What can hang from each mark:
vuforan: buvi logi tavo
renu: kavib
gupi: logi tavo
buvi: notaso vuforan
tavo: gupi
notaso: buvi kavib
kavib: gupi notaso renu
logi: gupi vuforan
rugu: buvi

Each row was made from one small tree. The marks that hang from a mark follow it in brackets, in alphabetical order. Every link used is in the known rows. Write each row's tree.
Known rows:
rugu(buvi(notaso(kavib) vuforan(logi tavo))): [-1.834  0.164 -3.077  4.073 -4.676  1.442  2.816  2.938 -7.159  0.103
  1.040  2.356  0.659 -2.168 -4.143  1.456 -1.506  4.919 -1.218 -3.117
 -4.587  3.613  3.098  0.460]
vuforan(buvi(notaso(kavib(renu))) logi): [-2.645 -1.350 -3.182  3.613  1.406  1.090 -0.141  0.446 -2.187 -1.757
 -1.178  1.918  0.445 -5.217 -6.238  1.636 -1.727  1.874 -1.697 -3.886
 -3.407  1.977  0.664 -0.660]
gupi(logi(vuforan) tavo): [ 3.038 -1.208 -0.040 -1.457  1.659  5.292  2.364  1.572 -1.468 -5.471
  2.242  1.704  1.390 -0.001 -4.917 -0.013 -1.342  1.760  0.014  4.505
  0.117  4.462 -3.308 -0.364]
tavo(gupi(logi)): [ 2.176  0.721 -2.433 -1.552  1.721  0.169  3.256  2.368 -3.230 -2.433
 -0.978  3.140 -2.349  1.033 -4.566  1.485 -1.675  4.133 -0.256  0.659
 -1.572  3.422 -3.709 -0.901]
renu(kavib(notaso)): [ 0.456  0.616 -1.805  2.836  0.375 -1.689 -0.814  1.040  0.361 -1.924
 -1.831  4.964 -4.318 -1.079 -2.627 -1.083 -2.062  4.351 -0.402 -2.852
 -2.534 -0.511 -1.442  0.059]
buvi(notaso vuforan(tavo)): [-1.746  2.464 -0.449  1.039 -3.513  4.109  4.245  0.017 -6.160  0.617
  2.107  5.053 -0.232  0.749 -1.137  1.192 -2.084  3.662  1.146 -3.225
 -4.080  3.450  0.959 -2.047]
buvi(notaso vuforan(logi(gupi(tavo)))): [ 3.221 -0.405 -0.513 -1.962  1.566  5.449  6.222  1.891 -7.788 -3.495
  1.990  2.174  5.130 -1.808 -2.683  2.121 -2.102  0.686 -3.387  0.127
 -2.638  5.638 -0.977 -0.146]
rugu(buvi(notaso)): [ 0.465  1.045 -2.145  1.882  0.024  0.647  0.442  0.361 -5.690 -0.159
  2.081  2.275 -2.137 -0.232 -4.835  0.185 -2.775 -0.889  1.617 -3.603
 -1.162  4.236  0.865 -0.887]
logi(gupi(tavo) vuforan): [ 2.948  0.421  1.502 -0.988  1.865  5.356  0.958  1.768 -3.620 -6.210
  1.774  1.935  4.476 -0.529 -4.064  0.320 -1.489 -0.709 -0.003  3.189
  0.298  3.891 -3.589 -1.340]
gupi(logi tavo): [ 2.422 -0.180 -0.964 -2.962  1.924  2.405  4.389  0.318 -1.595 -4.641
  1.926  2.778  0.181 -0.042 -4.018  0.497 -1.777  0.601 -0.351  4.121
 -1.416  2.985 -2.343  0.378]
logi(vuforan): [ 0.702 -0.665 -0.393  1.468  1.162  3.628 -2.026  2.099 -1.184 -2.136
  1.862  2.597  0.281 -0.150 -2.318 -0.884 -1.121  2.103  1.676 -1.144
  0.823  2.596 -1.530 -1.979]
logi(gupi(tavo) vuforan(buvi(notaso))): [ 3.293  0.684  1.591 -0.354  0.388  7.216  2.768  1.626 -7.394 -5.124
  0.214  1.798  3.963 -2.298 -6.299  1.516 -0.639 -0.305 -0.537  1.604
 -0.549  5.238 -1.055 -2.067]
rugu(buvi(vuforan(logi))): [ 2.689 -2.124 -2.379  2.126 -1.717  3.551  1.130  2.724 -4.716 -0.626
  2.523  2.004  0.446 -2.820 -2.923  0.958 -1.104  3.785  0.191 -2.712
 -0.482  3.120  1.594  0.256]
buvi(notaso(kavib)): [-2.726  0.311 -3.468  1.901  2.404 -1.484 -0.453  0.912 -3.598  0.447
 -0.111  4.038 -0.808 -0.902 -1.521  0.003 -2.087  0.802 -1.001 -2.800
 -2.904  2.298 -0.382 -1.427]
kavib(gupi(logi) notaso(buvi) renu): [-2.004 -4.378  0.639 -1.149  5.003  1.991  2.227 -5.817  0.777 -5.055
  1.340  3.245 -2.184 -2.713 -3.599  0.728 -7.248  3.434  1.871  1.596
 -2.340  0.628 -3.372 -1.916]
renu(kavib(gupi(logi tavo) notaso)): [ 2.819 -1.180 -0.705 -0.592  1.425 -1.097  3.478 -1.806  2.073 -5.210
 -2.325  4.012 -2.134 -1.162 -3.567  0.084 -3.474  4.073 -1.006  5.273
 -2.442  0.974 -3.660  2.552]
notaso(buvi kavib(gupi renu)): [-4.629 -1.960 -0.384 -0.072  3.064 -0.907 -2.651 -5.267  1.109 -3.591
  0.406  3.787  1.958 -4.258 -1.380 -0.005 -5.601  0.918  1.874  0.239
 -1.160 -0.083 -2.921 -2.671]
tavo(gupi): [ 1.443  2.441 -1.384 -0.428  0.498 -0.625 -0.346  2.202 -3.632 -1.128
 -1.629  4.229 -0.709  0.534 -2.377  0.860 -1.373  3.166  0.045 -0.848
 -1.649  2.526 -3.304 -1.553]
vuforan(buvi(notaso) logi(gupi) tavo): [ 1.559  2.024 -0.420  0.492 -3.342  3.476  6.881  3.595 -7.080 -3.307
 -0.681  1.512  2.163 -0.366 -6.976  2.601  0.075  2.560 -1.135 -1.517
 -3.367  2.269  2.732 -1.834]
rugu(buvi(notaso(kavib(renu)) vuforan)): [-3.673 -1.099 -3.291  4.728  1.065  2.220 -1.710 -2.738 -4.293 -0.908
  1.849  3.312 -1.801 -3.891 -4.215  0.600 -4.840  1.560  1.592 -4.467
 -3.579  4.004 -0.496 -0.019]
buvi(vuforan): [ 0.278 -0.451 -1.581  0.389  0.338  3.826  0.974  0.547 -3.701 -0.110
  2.109  4.537 -0.090 -1.036 -0.135  0.881 -1.327  3.239  1.660 -2.199
 -0.795  2.283 -0.537 -1.381]
logi(vuforan(buvi tavo)): [ 0.015  1.097  1.310  2.320 -5.085  5.381  0.629  2.254 -2.647 -2.645
  0.441  2.442  0.815 -0.588 -5.102  0.452  1.102  4.815  3.080 -0.635
 -0.143  1.057  1.318 -2.106]
vuforan(logi(gupi)): [ 2.387 -0.859 -1.302 -0.809  1.863  1.597  3.260  3.660 -3.310 -3.934
  0.950  1.205  2.277 -0.509 -3.644  1.175 -0.590  0.902 -1.350 -1.320
 -0.924  1.881 -0.697 -1.174]
vuforan(buvi(notaso(kavib)) logi tavo(gupi)): [-0.978  2.761 -2.544  2.630 -5.104 -0.421  2.667  4.799 -6.388 -1.019
 -4.476  3.003  1.176 -1.803 -6.308  2.709  0.456  6.195 -2.932 -2.418
 -4.985  2.825  0.989 -1.195]

Which tree is each row?
[ 0.560  2.022 -0.738  1.182 -4.496  2.449  5.072  3.107 -5.151 -0.686
 -0.010  1.696  0.554 -0.789 -5.338  2.053  0.222  3.507 -0.928 -2.640
 -3.469  2.052  3.136 -1.498] => vuforan(buvi(notaso) logi tavo)
[-2.771 -3.432 -2.486  0.857  3.921 -1.012  1.221 -3.574  3.274 -4.256
 -0.745  2.472 -1.770 -2.368 -3.668  0.809 -4.164  1.472  1.641  2.375
 -2.025  0.885 -3.461  0.854] => notaso(kavib(gupi(logi) renu))
[-2.071  2.052 -3.163  2.290 -3.936  0.635  3.448  3.771 -7.785  0.524
 -1.870  3.923  2.079 -0.827 -2.678  2.727 -1.364  7.455 -3.335 -2.988
 -6.246  4.382 -0.549 -0.657] => buvi(notaso(kavib) vuforan(logi tavo(gupi)))
[ 1.044  0.286  2.026 -1.004  0.433 -0.771  0.139 -3.109  0.538 -4.268
 -1.372  5.292  1.175 -3.038 -0.775 -0.859 -4.742  3.420 -1.435  2.720
 -1.719  0.488 -2.798 -0.541] => renu(kavib(gupi(tavo) notaso(buvi)))
[-3.665 -0.073 -0.638  0.943  3.155 -0.008 -0.363 -5.378 -0.008 -3.621
  0.050  3.736  1.973 -3.353 -2.436  0.300 -5.380 -1.497 -0.371  2.653
 -3.450  3.425 -3.691  0.649] => buvi(notaso(kavib(gupi(tavo) renu)))
[ 0.485  0.956 -0.455  0.080 -2.083  4.829  7.452  2.790 -7.879 -2.186
  1.809  2.528  2.869  0.682 -2.840  2.678 -1.559  3.482 -1.080 -2.498
 -4.119  3.882  1.545 -1.664] => buvi(notaso vuforan(logi(gupi) tavo))
[-1.777  0.816 -0.397  3.335 -3.165  4.536  1.737  3.703 -6.589 -3.647
 -1.490  2.311  2.592 -1.588 -6.634  1.721  0.436  2.665  0.248 -0.926
 -2.431  2.747  0.982 -2.647] => logi(gupi vuforan(buvi(notaso(kavib)) tavo))
[ 4.099 -1.958  0.526 -0.765 -0.502  6.412  2.376  1.778 -2.592 -5.160
  0.930  1.490  1.633 -2.646 -6.742  1.151  0.783  2.757  0.095  4.113
  0.797  3.812 -1.690 -0.295] => gupi(logi(vuforan(buvi)) tavo)
[ 0.740  1.743  0.789 -1.844 -4.581  3.099  4.157  3.112 -6.812 -1.670
  0.600  4.435  3.763 -0.869 -1.491  2.625 -2.157  8.146 -1.008 -1.877
 -3.162  2.831 -0.771 -3.054] => notaso(buvi(vuforan(logi tavo(gupi))))
[-3.074 -2.274  0.037 -1.546 -1.541  1.662  4.352 -1.750 -2.855 -2.562
  0.875  4.606  2.094 -1.373 -0.325  2.209 -2.614  6.422  1.168  2.969
 -2.606  1.293  0.092 -1.849] => notaso(buvi(vuforan(tavo)) kavib(gupi(logi)))
[ 1.400 -0.436 -1.803  0.180  0.515  2.365  3.782  2.993 -6.663 -4.438
 -1.866  1.442  4.921 -4.577 -6.455  2.274  0.183  0.293 -4.960  1.257
 -3.118  3.626  0.472 -0.096] => vuforan(buvi(notaso(kavib)) logi(gupi(tavo)))
[-4.235  0.025 -2.589  3.406  1.330  1.408 -0.973 -1.386 -2.311 -1.628
 -0.838  3.405 -1.412 -4.171 -5.447  0.999 -2.437  0.792  0.746 -3.321
 -2.958  1.837 -0.392 -1.479] => vuforan(buvi(notaso(kavib(renu))))
[-2.662 -2.635  0.345 -3.130  3.667  0.969  1.514 -5.592  1.722 -7.092
  0.999  3.283  3.017 -4.183 -3.588  0.930 -5.662  0.783  0.173  6.109
 -2.069  1.935 -4.000 -0.696] => notaso(buvi kavib(gupi(logi tavo) renu))
[ 1.104  3.359 -1.194  0.020 -4.524 -0.110  2.925  4.196 -3.102 -2.150
 -1.262  2.776  1.596  1.333 -4.279  1.744 -0.613  6.064 -1.227 -0.764
 -3.380  1.805 -1.501 -0.559] => vuforan(logi tavo(gupi))
[ 0.075 -0.736  0.997  0.057  1.090 -2.135 -0.918 -1.939  0.595 -2.461
 -1.500  5.385 -1.542 -2.336 -0.057 -1.090 -4.193  4.414  0.223 -0.949
 -1.156 -0.240 -1.673 -1.586] => renu(kavib(gupi notaso(buvi)))
[ 0.615  1.811  1.239  1.417 -3.251  6.114  3.725  3.159 -7.172 -3.712
  0.231  2.097  2.008  0.058 -6.548  1.577 -0.309  2.130  1.591 -1.538
 -1.551  3.517  1.023 -3.025] => logi(gupi vuforan(buvi(notaso) tavo))
[ 0.254 -0.733 -1.102  2.286  0.547 -2.591 -0.569 -1.062  1.815 -2.197
 -2.740  4.566 -3.332 -1.411 -1.139 -0.884 -3.142  4.068  0.408 -0.583
 -1.496 -0.455 -1.743  0.979] => renu(kavib(gupi notaso))
[ 3.574 -1.910  1.288 -0.925  0.969  5.801  4.168 -1.169 -3.687 -4.127
  0.628  0.974  1.702 -2.190 -5.883  1.596 -1.284  1.576 -0.058  5.262
 -0.237  5.910 -1.325 -0.363] => kavib(gupi(logi(vuforan(buvi(notaso))) tavo))
[-1.791 -1.439  1.157  0.875 -2.881  4.319  3.280  1.340 -5.071 -1.303
  2.089  4.327  1.730 -1.539 -0.951  1.588 -2.823  8.028 -0.814 -1.901
 -4.541  0.478  1.465 -2.800] => kavib(notaso(buvi(vuforan(logi tavo))))
[-4.602  1.512  1.910  0.914 -2.743  4.393  0.947 -2.672 -4.736 -3.499
 -0.086  6.589 -0.419 -2.052 -2.405  2.034 -6.455  8.486  1.900 -2.427
 -6.276  1.340 -4.387 -2.970] => kavib(notaso(buvi(vuforan(tavo(gupi)))) renu)
[ 4.449 -0.398 -0.111 -2.002 -0.287  4.596  4.506  2.713 -4.540 -6.070
 -0.511  1.017  4.973 -3.367 -5.736  1.927  0.763  1.027 -2.227  2.774
 -0.167  1.915  0.032 -0.146] => vuforan(buvi logi(gupi(tavo)))
[-0.682 -0.102 -0.894  1.287  0.051  0.537  0.964 -2.083 -3.587 -1.386
 -1.953  3.460  2.758 -4.432 -2.944  1.402 -0.798  0.295 -1.047  3.174
 -1.691  3.256  0.206 -0.043] => vuforan(buvi(notaso(kavib(gupi(tavo)))))
[ 1.554 -0.332  0.300  0.577 -3.218  0.280  3.331  1.236  2.471 -4.996
 -0.652  3.076 -1.252  1.495 -4.915 -0.808 -1.391  5.282  2.270  1.779
 -0.412  1.835 -2.218  0.271] => renu(kavib(gupi(logi(vuforan(tavo)))))
[ 0.075 -3.571 -2.703  3.047  1.805  0.519 -0.084  0.274 -3.097 -2.299
  0.744  0.338 -0.687 -1.660 -6.327  0.410 -3.172  1.447  0.720  1.538
 -0.067  5.505 -0.012  0.121] => rugu(buvi(notaso(kavib(gupi(logi(vuforan))))))
[ 3.737 -0.151 -0.643 -2.878  0.840 -1.911  3.642 -1.342  2.490 -5.212
 -1.118  3.358 -0.036 -0.354 -3.308 -0.642 -2.380  1.683 -0.317  5.065
 -0.467  2.297 -3.503  1.866] => renu(kavib(gupi(logi tavo)))
[ 1.087  0.205 -1.148  2.253 -5.590  3.704  3.107  3.018 -5.064 -0.966
  2.152  2.070  0.418 -1.030 -3.513  1.093 -0.774  5.267  1.097 -1.553
 -2.046  2.354  2.859  0.468] => rugu(buvi(vuforan(logi tavo)))
[ 2.690 -1.053  0.555  0.855  0.194  5.883  0.168  3.009 -4.009 -4.359
 -0.164  1.936  2.041 -1.796 -5.806  0.929  0.596  1.663  2.130 -0.458
  1.537  2.530 -0.544 -2.543] => logi(gupi vuforan(buvi))
[ 0.400  1.299 -0.902  1.943 -5.528  3.479  1.609  0.574 -5.419 -1.293
  2.855  3.896 -0.872  0.135 -3.082  0.596 -1.750  3.922  3.435 -1.738
 -1.653  2.210  1.685 -0.505] => rugu(buvi(vuforan(tavo)))
[ 1.894  2.827 -0.474  0.840 -5.899  1.459  3.523  4.870 -4.528 -2.399
 -3.103  2.458  1.076 -0.851 -5.541  2.745  0.770  6.707 -0.639 -1.102
 -2.470  1.544  0.307 -1.440] => vuforan(buvi logi tavo(gupi))
[-0.188 -1.003  0.195  1.219  0.340  1.247 -0.234 -0.106 -2.961 -1.451
 -0.429  7.047 -1.737 -2.793  0.551 -0.145 -3.215  6.592 -0.059 -4.057
 -2.256  0.022 -1.462 -1.904] => renu(kavib(notaso(buvi(vuforan))))
[ 0.809  0.557  0.257  1.301 -3.228  5.505  5.362  2.413 -4.953 -2.517
  0.906  1.700 -1.055  0.583 -7.415  1.265 -0.116  4.281  1.858  0.145
 -2.608  4.176  1.024 -2.133] => gupi(logi(vuforan(buvi(notaso) tavo)))
